What can hang from each mark
z101: z253
z641: z429
z421: z797
z753: z797
z111: z101 z421 z753
z694: z954
z253: z444
z429: z253 z444 z641 z694 z753
z617: z641

Each row was made from one small tree. The marks that hang from a mark follow it in brackets, in the order of their numbers. Every link used is in the known rows. Write each row's tree.
Known rows
z101{z253}: [ -8.4  -8.4  -4.4  -0.9   5.4  17.5  -9.1  -2.8 -21.9  41.0 -19.3   4.5
 -11.5  23.6 -10.3  -0.8  -3.7 -11.5  12.5  -2.6  -3.3  26.6 -14.4  14.9
  21.8  -1.1  -2.3]
z753{z797}: [  8.8  -8.3  -2.4 -10.8 -12.9  21.7  -8.1 -11.7 -18.4  22.3 -23.7   6.1
  -0.7  39.7 -17.3  -8.3  -0.8  16.6  10.4 -16.5  11.3  25.5   2.6  10.3
   3.1  -8.5  27.6]
z617{z641{z429{z253}}}: [  9.4  -9.2  -4.3   4.8 -11.8   5.9 -16.4 -16.2 -21.4  27.3 -17.2 -12.5
  -7.0  13.9 -17.3  12.4 -26.2  -9.0   2.8   4.7 -18.5  15.4  -7.8  -0.4
  41.9  -2.8  26.4]
z617{z641{z429{z694}}}: [ 19.1 -18.1  -5.9   6.4  -1.4   6.2 -21.4 -13.8 -21.2  33.2 -16.3 -20.9
  -3.3  18.9 -19.2  12.7 -13.4 -31.4  -5.0  -6.4 -25.7  19.8  -8.1  -4.8
  24.1  -6.1  10.9]
z641{z429{z253{z444} z753}}: [ 12.3 -20.9  -3.4  -8.6   6.9   3.0   4.6  -2.4 -12.7  -3.5 -10.2  15.8
  -1.2 -43.3  -7.3  23.9  -9.1   6.0   5.1  -3.6 -15.2  14.5  -3.7  32.8
  25.2  -0.2  28.4]
z111{z101{z253{z444}} z421{z797} z753}: [ 17.5  -0.6  11.3  -7.9  16.8  25.9  -4.0  36.6 -23.0  40.5  -6.6   0.4
   3.4 -45.5  -9.2 -37.9 -37.1 -16.1  27.3   9.9  -7.6  22.7   0.2  17.8
 -17.2 -11.1  -8.4]
z111{z753}: [ 15.0  -9.2  -3.2 -18.7 -10.5  15.7 -18.5  -0.4 -21.4  32.4 -22.5 -17.8
   2.2  23.5 -12.9 -29.5 -18.5 -12.2   7.1  -8.8  -7.0  23.9  -0.7   9.0
  17.1  -2.9  13.4]
z111{z101{z253} z421{z797} z753}: [  8.1   1.6   8.3  -4.9  12.2  35.5 -10.1  34.8 -22.3  41.4  -7.5 -24.2
   1.8 -11.5  -6.3 -47.3 -37.5 -15.7  24.1  10.5   3.8  21.7  -8.3   1.3
 -12.0  -8.3 -36.2]
z111{z101{z253} z753}: [  3.3  -7.1  -2.0 -11.6  14.3  32.4 -16.1  18.7 -19.0  42.5 -18.2  -4.3
   2.3   8.9  -4.4 -20.2 -29.2 -27.3  16.6   6.7 -12.6  24.6 -23.1  19.1
   1.5  -3.2 -11.5]
z641{z429}: [  3.1 -24.5 -10.3  -1.1  -4.5  20.4 -13.8 -15.6 -10.9  28.8 -24.1  -4.5
   2.0  21.8 -14.0   2.4 -11.1  -5.6  12.9  -8.6   0.8  23.7  -7.7  24.6
  38.4  -4.1  30.0]
z429{z253 z444}: [-29.9 -11.9  -1.5  -9.7  -1.8  -8.6  -1.5 -19.4 -29.1  15.5 -14.7  -5.1
  -4.6  -3.6 -22.4   7.1 -10.9  -7.1   5.2 -10.2 -18.2  16.9  -2.8  17.3
 -12.8  -0.7  19.1]
z429{z253 z641 z694}: [ 17.7  -2.0  -2.1   0.4  16.8   7.9   7.5  -5.1 -48.6   8.9  -3.8 -14.1
  -7.6 -24.1 -15.4  17.7 -20.5 -26.1 -25.4   1.7 -31.5  13.8 -10.1  -6.5
  -7.8  -2.4 -21.6]
z111{z101 z753}: [ 11.6 -16.4   1.9 -16.8  -0.9  26.7 -21.7  10.6 -21.1  34.8 -19.5 -15.5
  13.4   7.6 -11.0 -30.5 -34.0 -19.4  12.9  -3.6 -16.2  22.2 -11.7  15.8
   0.1  -6.3   8.9]
z111{z421}: [  0.1 -12.0   6.9  -4.1 -15.1   5.3 -16.7   2.9 -30.8  34.4 -17.5 -24.6
   2.5  12.5 -12.9 -26.4 -11.9 -18.4  13.4  -8.8   9.3  21.4   1.9   9.4
  11.8  -5.6  18.9]
z617{z641{z429{z253 z444 z694}}}: [-11.8 -14.6  -5.6   2.9   6.4 -10.9  -8.0 -18.8 -28.8  12.7  -9.8 -16.2
  -7.0  -6.3 -23.9  29.4 -17.9 -35.2  -9.2  -5.0 -36.3  12.3  -6.6  -1.7
  -3.6  -2.6  13.0]
z111{z753{z797}}: [ 24.7  -2.6  -4.7 -22.5 -15.0  25.6 -11.0   2.7 -16.4  19.6 -24.8  -1.8
   2.3  37.2 -13.2 -26.5 -12.8   7.5   8.1 -13.3   8.0  25.4   4.2   7.5
   1.6  -6.6  22.7]
z641{z429{z253 z444 z694{z954} z753}}: [-17.0 -15.8   1.1  -7.2   7.4 -14.0   7.7 -17.3 -23.6  -7.6  -3.4  -2.8
  -0.3 -17.5 -10.1  30.6   5.3  -0.7 -18.4  -7.4  -9.0  10.9 -15.9   9.1
  -0.1  -5.8  10.2]
z101{z253{z444}}: [  1.8 -10.6  -2.3  -5.2   9.6   8.1  -1.9  -1.8 -23.3  39.8 -17.7  25.8
  -9.3 -12.3 -12.5   9.6  -2.8 -13.5  16.9  -2.0 -15.6  27.0  -4.7  31.9
  14.1  -4.7  26.5]
z617{z641{z429}}: [ 15.6 -16.5  -5.1   4.9 -16.4  10.3 -22.7 -17.5 -10.9  38.0 -22.3 -14.5
  -2.7  32.0 -17.0  -1.9  -8.3 -13.7   8.4  -7.3 -18.4  20.7  -3.6   6.0
  44.9  -6.4  27.9]
z641{z429{z694}}: [  7.2 -25.0 -11.6   0.2  10.6  16.9 -13.7 -11.2 -21.7  23.7 -18.9 -11.3
   0.8   6.4 -16.0  16.6 -14.2 -25.0  -1.4  -7.5  -6.6  22.8 -12.6  16.0
  21.6  -3.9  14.0]
z641{z429{z753}}: [  8.5 -26.0  -6.3  -6.8  -0.2  18.2  -8.5  -5.7  -0.9  10.8 -16.3  -7.2
   1.6  10.1  -6.3   2.8   9.1   5.0   5.5 -14.3  -3.4  19.9  -7.4  24.0
  34.5  -0.2   1.7]
z111{z101}: [ -1.1 -22.2   3.4  -4.6  -0.5  20.6 -18.4  -3.9 -23.5  39.8 -19.0  -8.2
  11.0   7.0 -16.1 -10.8 -21.8 -13.6  15.3  -5.8 -13.3  21.2 -14.4  20.2
   0.9  -7.5  16.1]
z617{z641{z429{z694{z954} z753{z797}}}}: [ 35.8  -4.5   6.2  -1.7 -14.4   3.9  -5.2 -11.6 -10.2  11.9 -10.2  -0.9
  -0.5  32.1 -10.5  13.2  17.6  13.7 -18.9 -11.0   2.0  16.3  -9.1 -15.2
  21.3 -14.8  19.5]
z641{z429{z253{z444} z694 z753}}: [ 17.0 -22.5  -4.7  -8.7  23.9  -0.6   5.4   0.3 -22.3  -8.0  -4.7   8.8
  -2.0 -58.2  -9.6  38.5 -10.4 -13.3  -8.1  -2.5 -23.2  13.2  -5.9  22.9
   7.1  -0.8  12.6]
z111{z421 z753}: [ 14.1  -5.5   5.1 -15.8 -16.5   9.2 -19.5  18.1 -29.5  33.9 -18.2 -34.4
   4.7  14.8  -7.5 -45.7 -21.9 -27.7  11.5  -5.0   6.7  21.1   6.1   6.2
  10.7  -3.8  10.5]
z421{z797}: [  2.6 -13.0  -1.3  -3.1  -4.5  18.6  -6.6 -15.3 -18.5  33.1 -15.8  -7.3
  -3.8  14.3 -24.2 -19.9 -13.8  17.5  11.7 -13.0  -4.7  23.6   4.2   0.7
  10.8  -8.4   0.2]

Which tree is each row?
[ 40.9   0.7   3.8 -13.5  22.3   6.7  29.7   9.9 -33.7 -21.7   2.9  19.2
  -4.8 -58.0  -9.6  32.4   5.5   6.3 -28.2  -8.0 -30.2  12.1   4.5  11.1
 -34.0  -5.8 -13.7]
z429{z253{z444} z641 z694 z753{z797}}
[ -2.3 -15.5   0.0 -11.5   0.8   2.3  10.5 -15.7  -6.6  -6.7 -10.1  10.3
   4.3  15.1 -11.6  21.0  28.4  16.4 -13.5 -21.6   9.4  18.0  -8.0  16.3
  -8.4 -12.9  19.2]
z641{z429{z444 z694{z954} z753{z797}}}
[ 24.6  -1.0  11.3 -15.8   0.6 -10.4  14.7  -3.0 -33.6  -6.7  -3.6  28.0
  -1.5 -30.8 -12.3  27.7   1.2  22.0 -18.7  -6.9   1.3  14.3  -2.6  -2.4
 -17.8 -13.5  33.8]
z429{z253{z444} z694{z954} z753{z797}}
[-16.5 -12.4  -4.0   1.8 -10.9  -7.1  -8.9 -22.4 -18.6  19.6 -15.8 -12.0
  -6.1   8.8 -21.9  15.4 -13.1 -13.5   3.9  -6.4 -28.2  13.6  -1.9   9.1
  15.6  -2.1  26.4]
z617{z641{z429{z253 z444}}}
[  6.4  -0.3   1.2 -13.8  18.7   2.5  30.2   1.0 -29.1 -29.9   4.2  -0.8
  -6.2 -29.9 -11.1  25.3  17.5   3.6 -31.5 -16.9 -33.0  10.6   0.4   5.0
 -52.0  -1.7 -39.2]
z429{z253 z444 z641 z694 z753{z797}}
[ 32.6  10.4   9.4  -6.9   4.5   5.7  24.0  -3.1 -36.2 -15.6   2.7   5.1
  -4.9 -11.2  -5.8  19.9   6.4  20.9 -38.8  -2.7  -6.1  10.9 -10.4 -17.0
 -11.1 -11.7 -14.2]
z429{z253 z641 z694{z954} z753{z797}}
[ 22.9 -12.8  -2.6   2.3   5.8  -7.0  -8.7  -9.5 -34.6  22.2 -10.8   2.3
  -6.0 -36.0 -21.1  35.0 -29.3 -29.1  -6.5   4.0 -36.5  14.5  -2.4   4.3
  15.4  -5.9  35.3]
z617{z641{z429{z253{z444} z694}}}
[ 37.9  -3.7   0.7 -10.0  14.1  21.5  16.0   6.1 -20.9  -7.9  -2.6  -1.7
  -2.3  -3.8  -6.8  10.7  23.4   4.5 -27.7 -18.6 -19.9  16.8  -2.2  -0.2
 -22.9  -5.7 -39.8]
z429{z641 z694 z753{z797}}
[  3.4  -2.5   6.9  -9.1   7.8  27.2 -18.3  36.2 -27.3  43.9 -13.7 -21.6
   4.8  -1.3  -0.1 -36.6 -32.2 -41.4  20.3   9.9   0.0  22.1 -16.7  15.0
  -2.4  -4.0 -18.2]
z111{z101{z253} z421 z753}
[ -8.7  -6.7   3.3  -8.9   8.9  -4.5  20.4  -4.2 -23.4 -12.3   0.7  -6.9
  -6.3 -28.8 -10.1   7.8  13.8   3.2 -19.0 -14.0 -42.0   9.2  -1.3  18.8
 -18.7   2.6 -28.9]
z429{z253 z444 z641 z753}
[ 23.2  -9.0   4.7 -17.9  14.1  -1.6  12.5   5.7 -29.1 -12.9  -4.5  21.1
  -3.6 -41.9 -12.2  28.7  -0.9   5.2 -11.8 -11.0 -13.6  15.1   2.2   7.7
 -33.3  -4.9   8.8]
z429{z253{z444} z694 z753{z797}}
[  3.0 -15.6  -0.9 -10.0 -15.0   5.9  -0.5 -11.6   8.3   1.4 -13.6   0.9
  -1.8  28.6 -14.3   4.1  30.1  13.9   2.6 -25.8 -16.9  17.2   4.0  18.1
   0.2  -5.2   7.5]
z617{z641{z429{z444 z753{z797}}}}
[-10.4 -18.1  -7.5 -13.2  16.6   5.8  14.4  -5.3 -12.8 -25.3  -5.7   4.4
  -1.1 -16.4 -11.2  35.4   6.8   4.8 -10.6 -16.2  -5.8  13.7  -6.9  16.3
 -27.8  -1.4  -7.9]
z641{z429{z253 z444 z694 z753{z797}}}
[ 21.1  -5.1   6.8   2.4  -5.8 -10.7  -6.9 -13.8 -27.1  12.0  -3.0 -14.4
  -4.9   0.2  -9.6  23.7  -5.5  -3.6 -23.3   4.7 -16.0   8.9 -18.3 -24.3
  32.1  -9.0   8.3]
z617{z641{z429{z253 z694{z954} z753}}}
[  1.8 -19.2  -5.9  -6.2   3.3  12.3  -2.5  -5.4 -10.8  -0.8 -11.1  -5.5
  -3.4  -7.4  -5.8  13.2 -10.3   5.8   1.2  -3.2  -3.8  14.3 -13.1  17.4
  29.7   2.4   1.9]
z641{z429{z253 z753}}
[ 25.2 -20.4  -1.8  -0.8   3.2   3.2 -13.8  -3.7 -10.8  17.6  -8.0 -21.8
  -2.3   5.7 -10.3  12.6   7.7 -23.5 -12.9 -12.5 -30.9  16.1  -9.0  -5.8
  20.4  -3.2 -18.5]
z617{z641{z429{z694 z753}}}
[ -2.2   0.3  10.4  -6.5  10.4 -17.3  26.2 -11.0 -38.2 -11.8   7.4  -7.3
  -4.1 -32.1 -10.7  19.9  14.3  -3.1 -38.3  -8.4 -33.5   7.3  -8.6  -3.2
 -21.1  -6.8 -20.5]
z429{z253 z444 z641 z694{z954} z753}
[ 12.6 -10.9  10.5 -14.3  -5.7  19.4 -24.0  26.5 -29.5  36.2 -14.7 -31.7
  16.5  -2.3  -5.8 -46.2 -35.9 -34.3  16.9   1.0  -0.5  19.3  -3.5  12.4
  -4.3  -6.9   4.1]
z111{z101 z421 z753}
[ 15.3  -6.6  12.5 -11.5   4.9 -20.1   7.7  -6.9 -38.7   3.9  -0.6  12.8
  -2.3 -46.3 -11.6  25.1  -3.8   2.1 -18.6  -3.3 -14.1  12.4  -6.6   1.2
   0.0 -10.0  26.2]
z429{z253{z444} z694{z954} z753}
[ 11.7 -20.4  -7.5  -3.1  17.9   3.2  -0.6  -7.2 -33.6  11.0 -13.1  11.9
  -1.9 -45.9 -17.7  38.4 -30.9 -23.8  -1.6   2.2 -18.3  17.8  -7.1  24.1
  11.5  -4.1  39.6]
z641{z429{z253{z444} z694}}
[ 12.9 -28.7  -7.7  -6.2  15.0  14.4  -6.9  -2.7 -10.1   6.9 -10.3 -13.5
   1.3  -4.1  -7.7  16.1   6.6 -14.9  -8.1 -13.3 -11.5  18.7 -12.9  12.6
  15.9  -0.5 -16.4]
z641{z429{z694 z753}}
[ 12.7   4.2   6.0 -13.6   4.0  36.7 -10.6  37.9 -21.0  34.0 -16.5  -8.2
   5.7  12.4   0.7 -33.3 -27.2 -19.5  20.4   5.8  17.4  24.0 -12.5   9.8
 -18.2  -8.3 -11.2]
z111{z101{z253} z421 z753{z797}}
[ 22.9  -4.3   2.1  -5.5  22.6   4.4  13.9   4.4 -36.5  -8.6   4.4 -16.3
  -7.7 -35.7  -6.8  17.4  -2.7 -13.6 -32.6  -4.2 -37.6   9.2  -9.7  -7.1
 -12.1   1.2 -48.5]
z429{z253 z641 z694 z753}
[ 17.0 -14.4   3.3  -6.1  10.8  -9.9   8.5  -8.8 -26.9  -2.6  -3.7  13.7
   0.7 -46.4  -8.5  37.4  -7.0   1.4 -14.8   2.0  -7.9  12.9 -12.4  12.6
  21.8 -10.0  36.8]
z641{z429{z253{z444} z694{z954} z753}}
[-12.3 -14.1   0.4  -3.9  -5.5 -11.1  -2.1 -13.3  -8.1   1.7  -6.8 -13.6
  -7.1  -3.8 -13.3  14.3   6.7  -3.6  -2.4 -11.4 -35.0   9.7  -3.2  10.8
  11.6   1.6  -2.1]
z617{z641{z429{z253 z444 z753}}}
[ -5.2  -5.3  10.0   5.9  12.8  30.0  -7.6  19.1 -24.0  44.2  -7.1 -13.6
  -0.3 -12.1 -11.7 -26.8 -29.2 -10.0  25.6   7.4   4.3  22.2 -11.8   2.3
 -10.3 -10.2 -28.5]
z111{z101{z253} z421{z797}}
[ 16.8   2.1   9.4 -12.7  -3.6  -1.7   7.3  -8.0 -32.7  -5.5  -4.5   3.5
  -3.1   2.5  -9.1  18.1   0.1  22.9 -21.8  -6.3  13.1  14.1 -12.3 -20.8
 -10.0 -10.8   9.7]
z429{z253 z694{z954} z753{z797}}
[ 21.8   2.4   8.8 -16.9   7.5  27.5  -4.9  40.8 -24.2  30.2 -15.2  15.4
   7.7 -23.8  -1.6 -22.6 -26.2 -19.2  25.1   4.0   7.0  24.5  -2.3  30.3
 -24.3 -10.8  15.5]
z111{z101{z253{z444}} z421 z753{z797}}
[-17.7 -13.0   5.0  -7.3  -4.2 -15.5  -3.9 -25.2 -33.5  26.5 -12.7  -4.6
   1.7  13.0 -23.0   5.3   7.5 -12.8 -10.5 -16.6  -9.4  20.5  -7.0   6.4
  -9.6 -13.2  31.1]
z429{z444 z694{z954}}
[ 20.2  -4.0   9.9 -17.6 -11.2  30.1 -17.5  28.7 -23.8  23.9 -18.4 -16.9
  17.3  11.4  -6.2 -44.2 -31.3 -14.0  18.1  -3.9  16.1  21.0  -0.2   9.1
 -21.0 -10.9  12.2]
z111{z101 z421 z753{z797}}
[-16.7 -20.7  -3.3  -1.7  -0.4  -5.3  -3.9 -27.7 -22.1  20.3 -15.7  -1.3
   3.5  11.9 -20.0  17.8   5.1 -13.0  -7.3 -12.3  -2.7  20.5 -11.5  16.4
  11.6 -12.3  40.6]
z641{z429{z444 z694{z954}}}
[ 18.8 -18.9  -0.3  -1.7 -11.0   8.2 -15.1  -7.8  -0.1  22.3 -13.9 -16.9
  -2.1  21.6  -9.0  -1.8  10.7  -3.0   0.9 -12.3 -23.1  16.6  -3.8   5.9
  38.4  -2.5  -1.7]
z617{z641{z429{z753}}}
[  8.7 -13.7   5.3 -14.7   3.2  -6.6   4.4   0.6 -25.3   1.6  -6.7  11.9
  -3.5 -43.8 -10.3  13.0  -5.7   4.8   2.5  -8.8 -23.6  14.6   3.1  20.9
   1.7  -1.2  17.2]
z429{z253{z444} z753}
[ 23.9  -3.1   2.0  -2.7   6.6   3.2  13.5  -4.6 -41.4  10.4  -8.1  14.2
  -4.8 -44.3 -15.4  14.4 -16.6  -2.7  -7.4   0.2 -34.9  14.9   4.6  22.0
   6.0  -4.4  24.9]
z429{z253{z444} z641}
[ 22.9 -12.9   2.3  -3.5  -3.1  -7.0  -3.3  -5.2 -13.2   8.1  -8.0   6.3
  -5.1 -30.5 -10.9  19.5  -4.6   0.0   2.5  -1.4 -33.9  11.6   1.6  13.3
  30.6  -2.5  26.2]
z617{z641{z429{z253{z444} z753}}}
[ -2.5 -12.9   2.8 -11.2   5.6   2.1  16.0  -5.3 -13.6  -0.1  -3.3  -7.1
  -0.2  -9.7 -10.1  -4.4  35.0   0.3 -12.8 -25.7 -42.4  15.0   3.1  26.8
 -12.7  -0.6 -26.8]
z429{z444 z641 z753}
[-17.7 -25.2  -7.0  -9.3  20.1  -4.6   7.3  -7.5 -15.6 -12.3  -3.0  -9.9
  -2.7 -29.1 -10.8  33.2   0.9 -15.9 -12.3 -11.8 -20.5  12.3 -11.3  17.4
 -13.7   2.2 -16.1]
z641{z429{z253 z444 z694 z753}}
[  0.9   0.3   2.2 -13.9   4.5   6.6  28.1  -1.9 -18.5 -25.6  -0.8   5.5
  -5.3 -14.1 -10.7  11.1  21.0  24.4 -17.6 -18.2 -23.7  10.7   4.1  15.0
 -33.3  -1.4 -24.0]
z429{z253 z444 z641 z753{z797}}
[ 11.5  -7.9   1.3 -13.8  16.8   8.6  24.4  -0.2 -17.2 -17.8   0.4  -0.7
  -1.2 -11.1 -11.4  13.3  35.5   0.1 -26.4 -27.8 -31.0  15.0   3.1  12.5
 -46.0  -5.0 -39.6]
z429{z444 z641 z694 z753{z797}}
[ -6.0 -21.5  -0.5  -5.6  -8.5  -4.5  -7.2 -13.7   2.8  12.4 -11.5 -13.8
  -0.9  14.4 -13.6   1.0  23.2  -6.1   2.6 -23.2 -34.1  15.3   1.0  19.0
  13.8  -1.0   2.5]
z617{z641{z429{z444 z753}}}
[ 13.3 -11.7  -0.3   0.7   6.1  -7.2   0.7 -18.1 -40.3  15.3 -12.5  16.7
  -0.4 -34.0 -16.6  37.8 -28.4  -6.4  -7.9   8.1  -3.3  16.8 -11.0  14.6
  25.1 -12.8  66.9]
z641{z429{z253{z444} z694{z954}}}
[ 20.2  -9.0   1.3   8.0 -13.8  -2.3 -19.1 -23.5 -26.4  39.4 -16.2 -13.7
  -1.5  29.8 -19.0  10.4  -7.3 -16.1 -11.9  -1.5  -9.7  18.4 -13.3 -11.8
  40.0 -14.8  36.8]
z617{z641{z429{z694{z954}}}}
[-18.3 -29.6 -10.9  -4.2  12.6   4.0  -5.6 -17.2 -18.2  15.2 -16.7  -8.8
   1.3   0.5 -19.8  21.1   0.0 -30.9  -0.6 -17.0 -17.5  21.9  -7.9  30.5
  -5.6  -3.3  12.8]
z641{z429{z444 z694}}
[ 16.5  -1.9   6.5 -12.9 -11.7  17.5 -10.9  15.3 -24.7  31.7 -12.6 -34.7
   0.9   4.0 -14.1 -55.9 -28.3  -2.4  15.3  -6.2   8.9  21.7  15.7  -7.4
   3.1  -8.4  -9.9]
z111{z421{z797} z753}
[ 37.5   2.3   5.0 -13.7   6.7  10.4  27.0   6.3 -22.9 -17.5  -2.6  26.0
  -4.5 -42.4  -7.3  17.5   7.9  28.5 -13.3 -10.1 -24.8  12.3   7.9  20.1
 -13.4  -5.4   2.9]
z429{z253{z444} z641 z753{z797}}
[ 25.2  -1.1   6.0   2.8   1.7   4.1   4.4 -15.1 -42.5  25.6  -8.1  -8.7
  -0.2   5.1 -14.9   5.1   1.6 -11.3 -27.6  -5.0 -17.2  18.0 -10.4  -5.2
  11.7 -14.1   8.8]
z429{z641 z694{z954}}
[-10.7 -19.2  -4.6   0.5 -13.8  -1.8 -14.4 -22.8  -8.5  30.9 -19.9 -11.1
  -1.7  25.1 -22.8   2.5   4.6 -16.6   8.3 -16.6 -28.4  19.0   0.4  19.6
  19.5  -4.8  29.9]
z617{z641{z429{z444}}}
